Each row was made from one path, in order. Every step used is in the known rows, and no mark comes twice. Write each row's path.
In the rows, 128 means zero.
Known rows
gunede > bufi > tadito > sabu > datek: [165 117 115 103 197 140  96  52 112 119 138 118  93 137 157 100  92 180
  97 121 126 107 157 125 122]
datek > sabu > gunede > deve > tamutir: [132 140 132 156 132 133 111 113 124 137 138 107 132 183 144 120 189 120
 144 103  69 122 125 121 125]
bufi > gunede > deve > tamutir: [122 139 133 135 132 107 131 150 132 135 152 104 136 192 137 119 191 111
 111 114  79 111 100 119 119]
deve > gunede > bufi > tadito > sabu: [164 120 129  97 158 103  94  77 121 140 145 117  78 142 152  63  95  90
 122 143 141 113 130 117 140]
sabu > tefed: [209 100 117 133 143 145 122 118 184 164 107  85 111 151 135 159 145 206
 118 118  96 168 133 121  56]
bisu > deve > gunede > bufi > tadito > sabu > tefed: [190  92 108  94 163 127 107  76 131 146 115 102  96 154 148  87 111 174
 140 131 124 154 142 121 144]
bufi > gunede: [203  94 122 104 142 113 140 156 151 139 165  97 114 146 127 144 139 115
  68 122  99 114 112 108  46]
sabu > gunede: [218  99 117 136 152 154  91 118 155 121 139 107 106 129 144 172 127 170
 108 101  86 133 148 118  28]
datek > sabu > bisu > deve > tamutir: [ 94 136 113 129 152 105 138 137 142 139 122 104 133 205 140 124 167 117
 132  96  93 120 103 134 185]
bisu > bufi > tadito: [188 130 117 122  95  93 103 176 136 127 166 123 119 150 119  74 113 173
  72 135 142 150 141 118  24]
gunede > deve > bisu: [121 149 123 182 148  99  93 127 156 166 115 121 128 141 138 136 189  77
 125 105 102 172 112 136 144]
bufi > gunede > deve > bisu > sabu: [138 118 114 158 129  82 107 139 143 139 113 118 164 165 120  12 150 118
 125 118  76 126 135 141 126]
bufi > tadito: [184 133 128 100 140  86 110 149 146 141 179 119 108 147 123  83 129 142
  75 155 133 161 137 114  64]
gunede > bufi > tadito > deve: [209 121 129  97 133  93 104 133 121 150 107 125  89 137 128 102 127  83
 164 141 118 158 145 110 121]
tadito > sabu: [154 127 137 120 133 112 102  95 166 154 116 104  73 148 148 134 113 102
 134 112 116  88 103 125 121]
deve > tamutir: [107 136 136 157 157 104 131 151 167 149 136  97 123 192 139 150 169 115
 109 104 102 123 106 117  88]
bisu > sabu > datek: [182 104 117 149 161 125 103 100 141 114 124 110 138 155 138  76 110 227
  96 104  94  91 158 134  80]
deve > gunede > bufi: [216  96 132 182 155 127  99 105 150 144 140  98 111 134 163 101 119  91
 120 130 126 113 131 105 103]
bisu > deve > tamutir: [ 99 131 125 152 159  79 131 163 153 127 138 108 130 205 141 126 164 122
 129 103 106 108 100 121 160]
bisu > deve > gunede > bufi > tadito: [200 111 119 117 161  86 101 127 115 124 180 123 115 145 143  39 112 118
  97 163 147 148 147 107 125]
tadito > deve > bisu > sabu > gunede > bufi: [200  93 103 153 184 150  93  90 134 123  91 113 129 133 153  57 102 121
 161 125  76 137 177 120 102]
tadito > deve > tamutir: [121 133 139 142 141  93 126 154 145 155  98 106 109 188 133 169 175  83
 158  91  99 131 109 116 118]
datek > sabu: [194 120 139 166 111 128 122  90 153 186 138  95 102 144 132 113 150  82
 143 120  94 128 129 111 109]
deve > tadito: [167 123 136 134  93  92  88 144 187 178 168  96 107 151 138 240 167  68
 125  68 127 172 107 131 104]

Write each row's path
[185 101 117 106 141 147  72  83 144 134 138 107  85 134 153 204 121 116
 140  71 100 136 140 130  86]  deve > tadito > sabu > gunede
[228  93 133 170 145 121  96 105 135 148 113 104 101 131 158 114 123  68
 156 121 123 118 133 104 123]  tadito > deve > gunede > bufi
[145 131 100  71 133  99 113 127 142 117 122 121 105 167 140 102 117 149
 121 116 115 112 100 148 211]  bufi > tadito > sabu > bisu > deve
[167  95 103 146 156 123 117 115 173 162  81  94 148 164 126  75 140 200
 130 112  83 177 152 136  82]  deve > bisu > sabu > tefed
[150 117 110 163 171 119  93  90 127 119 113 121 151 152 139  68 134 198
 106  97  91 116 159 143 120]  gunede > deve > bisu > sabu > datek
[114 153 140 158 124 107 118 144 149 142 138 106 131 192 141 125 193 120
 129 111  85 113 100 124 129]  gunede > deve > tamutir
[163 126 103 106 125 104 119 151 163 121 118 112 119 166 139 132 134 161
 117 107 103 114  95 145 183]  sabu > bisu > deve
[202 133 129 128 103 146  74  93 129 121 131 119 101 136 149 119 153 149
 150 114  72 100 123 131 124]  tadito > sabu > gunede > deve
[205  97 115 158 155 125 102 107 140 128 129 104 118 144 165  91 115 106
 128 124 122 108 124 119 161]  sabu > bisu > deve > gunede > bufi
[198 100 112 129 174 164  85  67 146 132 125 103  96 129 170 128  97 105
 149 114  95 128 157 118 109]  deve > tadito > sabu > gunede > bufi
[220  98 112 150 181 169  99  90 152 122 126 102 111 126 163 107 101 141
 129 134  85 127 163 109  67]  sabu > gunede > bufi
[203 125 134  93 114  80 104 150 126 153 113 126  86 141 117 130 141  92
 154 127 122 160 132 113 108]  bufi > tadito > deve
[129 134 116 158 154  99 107 132 140 159 128 120 133 141 134 133 189  68
 108 107  97 169 112 132 137]  bufi > gunede > deve > bisu
[192 126 120 105 166 105 111 123 139 135 170 117 112 140 138  43 108 130
  87 176 128 160 155 109  83]  gunede > bufi > tadito
[187 100  98  89  97 141 133 159 136 124 128 100 118 150 128 137 113 148
  65  90 102 101 110 130  36]  tadito > sabu > bisu > bufi > gunede
[210  92 124 177 157 111  99 113 141 128 141 105 115 144 164  84 116  95
 135 130 128 103 126 107 153]  bisu > deve > gunede > bufi
[195  94 113  96 162 138 107  71 138 156 114  97  93 147 147 100 114 171
 129 132 122 160 144 119 109]  deve > gunede > bufi > tadito > sabu > tefed
[148 128  96  75 146 108 113 115 138 115 118 120 107 164 147  79 107 144
 130 126 113 111 109 146 219]  gunede > bufi > tadito > sabu > bisu > deve
[143 121 108 141 187 104  96  97 109 173  91 130 109 127 132 125 154  34
 164 107 114 215 161 121 146]  datek > sabu > gunede > bufi > tadito > deve > bisu
[182 125 133 113  68  97  89 143 153 165 183 103 118 152 135 209 191  64
 127  78 104 159 101 133 136]  bufi > gunede > deve > tadito
[130 130 114 142 182  85 100 125 129 171  91 130 110 134 131 131 156  39
 149 112 126 208 142 124 144]  gunede > bufi > tadito > deve > bisu
[182 136 104 100  88 119 111 150 126 138 150 119 123 150 119  73 116 169
  73 126 129 162 141 132  49]  datek > sabu > bisu > bufi > tadito
[205 113 124 120 159  98 101 120 121 134 179 117 112 138 142  49 113 114
  85 163 145 156 150 106  88]  deve > gunede > bufi > tadito
